Every row comes from one small tree of marks. The marks that hang from a mark follow it in brackets, in the order of their numbers. Every link used is in the known rows. Which tree was each row made from?
Known rows:
Z_336{Z_164{Z_147{Z_485{Z_459}} Z_747{Z_358}}}: [-0.08 -0.32 -0.04  0.14 -0.45 -0.03 -0.01 -0.05  0.02 -0.19 -0.01 -0.05
  0.06  0.00 -0.15  0.00  0.02 -0.13  0.12  0.06  0.03 -0.06]
Z_47{Z_358}: [-0.07  0.16  0.01 -0.13  0.02  0.15 -0.02 -0.10  0.05  0.04 -0.03 -0.18
  0.05  0.04 -0.05 -0.02  0.06  0.12 -0.02 -0.02  0.13 -0.06]
Z_485{Z_89 Z_147{Z_805}}: [-0.07  0.16  0.08  0.08  0.33  0.02  0.00  0.07  0.00  0.03  0.00 -0.13
 -0.03  0.05  0.14  0.00 -0.02 -0.04 -0.01 -0.02 -0.08  0.02]
Z_459{Z_147}: [ 0.00  0.03  0.08 -0.13  0.03  0.00  0.06 -0.03 -0.02  0.18  0.00  0.09
 -0.03  0.04  0.00  0.00  0.06  0.02 -0.12  0.00 -0.01  0.01]
Z_655{Z_89}: [-0.09  0.17  0.03 -0.09 -0.20 -0.02  0.04 -0.08  0.04  0.04 -0.06 -0.08
  0.03  0.01 -0.02 -0.01  0.11  0.04  0.04  0.01  0.15 -0.07]
Z_747{Z_358}: [-0.15  0.07  0.03 -0.04 -0.08 -0.04  0.03 -0.03  0.04 -0.06 -0.08 -0.15
  0.01 -0.01 -0.04 -0.05  0.09 -0.02 -0.12  0.03  0.15 -0.25]
Z_147{Z_485{Z_89{Z_655} Z_459} Z_805}: [ 0.04  0.19 -0.01  0.14  0.51  0.00  0.03  0.14 -0.02  0.04  0.13 -0.06
  0.05 -0.01  0.08 -0.03 -0.06  0.01  0.19 -0.04 -0.08  0.15]
Z_459{Z_147 Z_485{Z_89{Z_655}}}: [ 0.06  0.07 -0.07 -0.04  0.39  0.08  0.06  0.06 -0.06  0.08 -0.04  0.12
 -0.09  0.05  0.17  0.00 -0.03  0.03 -0.14 -0.13 -0.04  0.09]
Z_485{Z_89 Z_147 Z_459}: [-0.13  0.06 -0.04  0.10  0.57 -0.07 -0.02  0.10 -0.04 -0.12 -0.20 -0.10
 -0.02  0.05  0.12  0.02 -0.10 -0.14  0.01  0.03  0.05  0.14]
Z_485{Z_89{Z_655} Z_147{Z_805{Z_358}} Z_459}: [-0.04  0.19 -0.04  0.15  0.52  0.16  0.05  0.16 -0.04 -0.14 -0.08 -0.16
 -0.03  0.05  0.18 -0.02 -0.11 -0.07 -0.16 -0.02 -0.01  0.19]
Z_459{Z_147{Z_805{Z_358}} Z_485{Z_89}}: [ 0.10 -0.07 -0.01 -0.05  0.25  0.13  0.02  0.04 -0.09  0.04  0.03  0.09
 -0.06  0.04  0.13  0.07 -0.02  0.06 -0.25 -0.11 -0.28  0.08]
Z_805{Z_358}: [-0.07  0.08  0.01 -0.12 -0.18  0.10  0.05  0.00  0.01 -0.20 -0.13 -0.20
  0.01  0.03 -0.06 -0.01  0.04  0.03 -0.16  0.05  0.11  0.05]
Z_459{Z_147{Z_485{Z_89}}}: [ 0.01 -0.06  0.00 -0.07  0.21 -0.10  0.00  0.07 -0.04  0.13  0.07  0.11
 -0.02  0.02  0.03  0.02  0.01  0.01  0.00 -0.02 -0.07  0.19]
Z_164{Z_147{Z_459} Z_336 Z_747{Z_358}}: [ 0.02 -0.29 -0.07 -0.06 -0.57 -0.15 -0.13 -0.14  0.04  0.04 -0.08  0.19
  0.00 -0.16 -0.16  0.01 -0.02 -0.01  0.00  0.08  0.22 -0.28]
Z_89{Z_655}: [-0.05  0.31  0.04 -0.05  0.04  0.10  0.10  0.02  0.04  0.00 -0.05 -0.15
 -0.02  0.04  0.01 -0.09  0.04  0.04  0.00 -0.01  0.21 -0.02]
Z_336{Z_164{Z_147 Z_747}}: [-0.05 -0.18  0.04  0.02 -0.58  0.13  0.03 -0.10  0.04 -0.14 -0.06 -0.12
  0.02  0.04 -0.14  0.00  0.03 -0.05  0.15  0.03  0.08 -0.03]
Z_147{Z_485{Z_89}}: [-0.06  0.05 -0.03 -0.01  0.17 -0.11 -0.02  0.07  0.00 -0.07  0.01 -0.10
  0.02  0.00  0.00 -0.01  0.00  0.00  0.17  0.01  0.05  0.13]
Z_336{Z_164{Z_147{Z_459} Z_747{Z_358}}}: [-0.01 -0.17 -0.07  0.03 -0.47  0.01 -0.03 -0.13  0.05 -0.13 -0.02  0.03
  0.02 -0.02 -0.16  0.00  0.04 -0.06  0.02  0.04  0.10 -0.21]
Z_164{Z_147}: [-0.14  0.11  0.02 -0.02 -0.34  0.07  0.03 -0.04  0.03 -0.08 -0.06 -0.14
  0.06  0.03 -0.09 -0.01  0.02  0.03  0.04  0.05  0.08 -0.09]
Z_336{Z_164{Z_147 Z_747{Z_358}}}: [-0.11 -0.24  0.01  0.05 -0.63  0.10  0.02 -0.10  0.04 -0.18 -0.07 -0.13
  0.02  0.02 -0.15 -0.02  0.05 -0.08  0.03  0.03  0.12 -0.18]
Z_164{Z_747}: [-0.02 -0.11  0.10 -0.13 -0.16 -0.07 -0.01 -0.11  0.03  0.00 -0.11 -0.06
 -0.02 -0.02 -0.07 -0.03  0.05  0.06  0.05  0.03  0.18 -0.06]
Z_485{Z_89 Z_147{Z_805} Z_459}: [-0.06  0.11  0.04  0.15  0.61 -0.02 -0.01  0.10 -0.04  0.00 -0.06 -0.09
  0.00  0.04  0.16  0.02 -0.09 -0.09  0.03  0.00 -0.11  0.07]
Z_147{Z_485}: [-0.05  0.09  0.04 -0.05 -0.05 -0.14  0.02  0.01  0.03 -0.01  0.05 -0.07
  0.03  0.02 -0.04 -0.03  0.07  0.02  0.12  0.03  0.03  0.05]
Z_147{Z_459 Z_485{Z_89{Z_655}} Z_805{Z_358}}: [ 0.16  0.25 -0.12  0.01  0.31  0.02 -0.02  0.10  0.01 -0.04  0.19  0.04
  0.02 -0.05  0.03 -0.02 -0.03  0.10 -0.03 -0.03 -0.06  0.17]
Z_336{Z_164}: [-0.04  0.11  0.06  0.01 -0.17  0.12  0.09 -0.02  0.04 -0.10 -0.04 -0.17
  0.00  0.08 -0.07 -0.01  0.06 -0.09  0.14  0.01  0.05 -0.01]

Which tree is each row?
[ 0.15  0.24  0.02 -0.02  0.19 -0.19 -0.04 -0.02  0.04  0.18  0.26  0.15
  0.05 -0.03 -0.03 -0.01  0.06  0.09  0.13  0.01 -0.17 -0.05]	Z_147{Z_459 Z_485 Z_805}
[ 0.12  0.06 -0.04 -0.02  0.30  0.22  0.07  0.08 -0.08  0.04  0.05  0.08
 -0.08  0.04  0.18  0.02 -0.03  0.07 -0.28 -0.15 -0.19  0.11]	Z_459{Z_147{Z_805{Z_358}} Z_485{Z_89{Z_655}}}
[ 0.09  0.04  0.00 -0.02  0.15  0.12  0.06  0.13 -0.05  0.10  0.18  0.06
 -0.02  0.01  0.08 -0.01  0.00  0.06 -0.17 -0.06 -0.14  0.25]	Z_459{Z_147{Z_485{Z_89{Z_655}} Z_805{Z_358}}}
[ 0.00  0.24  0.00  0.11  0.45  0.06  0.04  0.08 -0.02 -0.01  0.00 -0.06
 -0.09  0.08  0.25 -0.03 -0.04 -0.01 -0.07 -0.12 -0.10 -0.01]	Z_459{Z_485{Z_89{Z_655} Z_147{Z_805}}}
[ 0.08  0.26 -0.16 -0.01  0.42 -0.13 -0.03  0.08  0.03 -0.01  0.09  0.09
  0.00 -0.04  0.02 -0.04 -0.03  0.05  0.13 -0.02  0.12  0.14]	Z_147{Z_459 Z_485{Z_89{Z_655}}}
[ 0.08  0.03  0.13 -0.05  0.05 -0.07  0.04  0.01 -0.02  0.30  0.24  0.16
  0.01  0.03  0.02  0.00  0.08  0.06 -0.03 -0.02 -0.23  0.05]	Z_459{Z_147{Z_485 Z_805}}
[-0.06 -0.46 -0.04  0.06 -0.54 -0.20 -0.10 -0.05  0.00 -0.02 -0.07  0.10
  0.05 -0.13 -0.15  0.01 -0.04 -0.09  0.12  0.10  0.14 -0.12]	Z_164{Z_147{Z_485{Z_459}} Z_336 Z_747{Z_358}}
[ 0.08 -0.21 -0.04 -0.10 -0.52 -0.12 -0.12 -0.14  0.04  0.08 -0.07  0.21
  0.00 -0.13 -0.16  0.02 -0.05  0.03  0.15  0.08  0.18 -0.12]	Z_164{Z_147{Z_459} Z_336 Z_747}
[ 0.06  0.09 -0.04  0.04  0.51  0.22  0.07  0.14 -0.08  0.04 -0.01  0.02
 -0.01  0.00  0.11  0.01 -0.10  0.01 -0.18 -0.05 -0.06  0.22]	Z_485{Z_89{Z_655} Z_459{Z_147{Z_805{Z_358}}}}
[-0.15 -0.23  0.02 -0.03 -0.53 -0.02 -0.03 -0.12  0.03 -0.10 -0.10 -0.09
  0.03 -0.05 -0.12 -0.03  0.05  0.03 -0.09  0.05  0.18 -0.25]	Z_164{Z_147 Z_747{Z_358}}
[-0.06 -0.20  0.05  0.00 -0.35  0.03  0.03 -0.10  0.04 -0.12 -0.08 -0.13
 -0.03  0.01 -0.10 -0.03  0.08 -0.09  0.03  0.01  0.14 -0.16]	Z_336{Z_164{Z_747{Z_358}}}
[-0.06  0.14  0.11  0.01 -0.04  0.07  0.04  0.02  0.01 -0.05 -0.01 -0.15
 -0.02  0.08  0.08 -0.02  0.04 -0.02 -0.21  0.03 -0.09  0.01]	Z_485{Z_147{Z_805{Z_358}}}
[ 0.04  0.16 -0.06  0.02  0.38  0.00 -0.05  0.07  0.00 -0.08  0.01  0.00
 -0.04  0.01  0.11  0.03 -0.05  0.00 -0.18  0.00 -0.09  0.09]	Z_485{Z_89 Z_147{Z_459 Z_805{Z_358}}}
[ 0.03  0.06 -0.02 -0.04  0.24 -0.01  0.05  0.11 -0.04  0.13  0.09  0.09
 -0.04  0.02  0.07 -0.02  0.00  0.02 -0.03 -0.05  0.02  0.22]	Z_459{Z_147{Z_485{Z_89{Z_655}}}}
[-0.01 -0.41  0.04  0.10 -0.51 -0.15 -0.10 -0.05  0.00  0.09  0.07  0.12
  0.07 -0.14 -0.12  0.01 -0.03 -0.04  0.14  0.08 -0.02 -0.18]	Z_164{Z_147{Z_485{Z_459} Z_805} Z_336 Z_747{Z_358}}
[ 0.13 -0.25 -0.08 -0.07 -0.44 -0.15 -0.13 -0.15  0.01  0.04 -0.08  0.28
 -0.03 -0.11 -0.09  0.05 -0.06  0.03  0.12  0.02  0.07 -0.16]	Z_164{Z_147{Z_459{Z_485}} Z_336 Z_747}
[ 0.04 -0.05 -0.04 -0.07  0.34 -0.01  0.01  0.02 -0.07  0.07 -0.06  0.14
 -0.08  0.04  0.13  0.05 -0.02  0.01 -0.11 -0.10 -0.12  0.06]	Z_459{Z_147 Z_485{Z_89}}
[-0.10 -0.33 -0.07  0.11 -0.47  0.02 -0.03 -0.02  0.02 -0.22  0.00 -0.12
  0.02 -0.01 -0.12  0.00  0.01 -0.10  0.14  0.01  0.07 -0.02]	Z_336{Z_164{Z_147{Z_485{Z_89}} Z_747{Z_358}}}
[ 0.02 -0.21  0.03  0.13 -0.40  0.09 -0.01 -0.01  0.01 -0.08  0.13 -0.08
  0.04  0.01 -0.09  0.02 -0.01 -0.03  0.27 -0.01 -0.11  0.08]	Z_336{Z_164{Z_147{Z_485{Z_89} Z_805} Z_747}}
[ 0.15  0.22 -0.06  0.00  0.50 -0.06 -0.06 -0.02  0.00  0.06  0.08  0.14
 -0.01 -0.02  0.10  0.04 -0.02  0.09  0.05 -0.09 -0.19 -0.12]	Z_147{Z_459{Z_485{Z_89}} Z_805}
[ 0.16  0.15 -0.11 -0.03  0.35  0.03 -0.05  0.00 -0.02 -0.10  0.03  0.08
 -0.02 -0.02  0.08  0.05 -0.04  0.09 -0.13 -0.07 -0.18 -0.02]	Z_147{Z_459{Z_485{Z_89}} Z_805{Z_358}}
[ 0.06 -0.01  0.06 -0.03  0.20  0.08  0.05  0.02 -0.06  0.10  0.01  0.07
  0.02  0.03  0.02  0.04  0.00  0.01 -0.20  0.02 -0.17  0.08]	Z_485{Z_459{Z_147{Z_805{Z_358}}}}
[ 0.06  0.04  0.11 -0.01  0.32  0.01  0.05  0.00 -0.05  0.23  0.05  0.12
  0.02  0.02  0.04  0.03  0.01  0.00 -0.05  0.01 -0.18  0.00]	Z_485{Z_459{Z_147{Z_805}}}
[-0.05  0.16  0.12  0.11  0.36 -0.06  0.02  0.03 -0.01  0.07 -0.02 -0.05
  0.01  0.07  0.11  0.00 -0.01 -0.07 -0.02  0.04 -0.13 -0.02]	Z_485{Z_147{Z_805} Z_459}
[-0.01 -0.35  0.03 -0.04 -0.71 -0.15 -0.08 -0.07  0.02  0.04 -0.02  0.08
  0.02 -0.09 -0.15  0.00 -0.02  0.00  0.23  0.08  0.13  0.01]	Z_164{Z_147{Z_485} Z_336 Z_747}
[ 0.03  0.04 -0.06 -0.05 -0.37 -0.05 -0.07 -0.05  0.04  0.07 -0.04  0.14
  0.03 -0.08 -0.13  0.03 -0.04 -0.01  0.13  0.08  0.11 -0.12]	Z_164{Z_147{Z_459} Z_336}
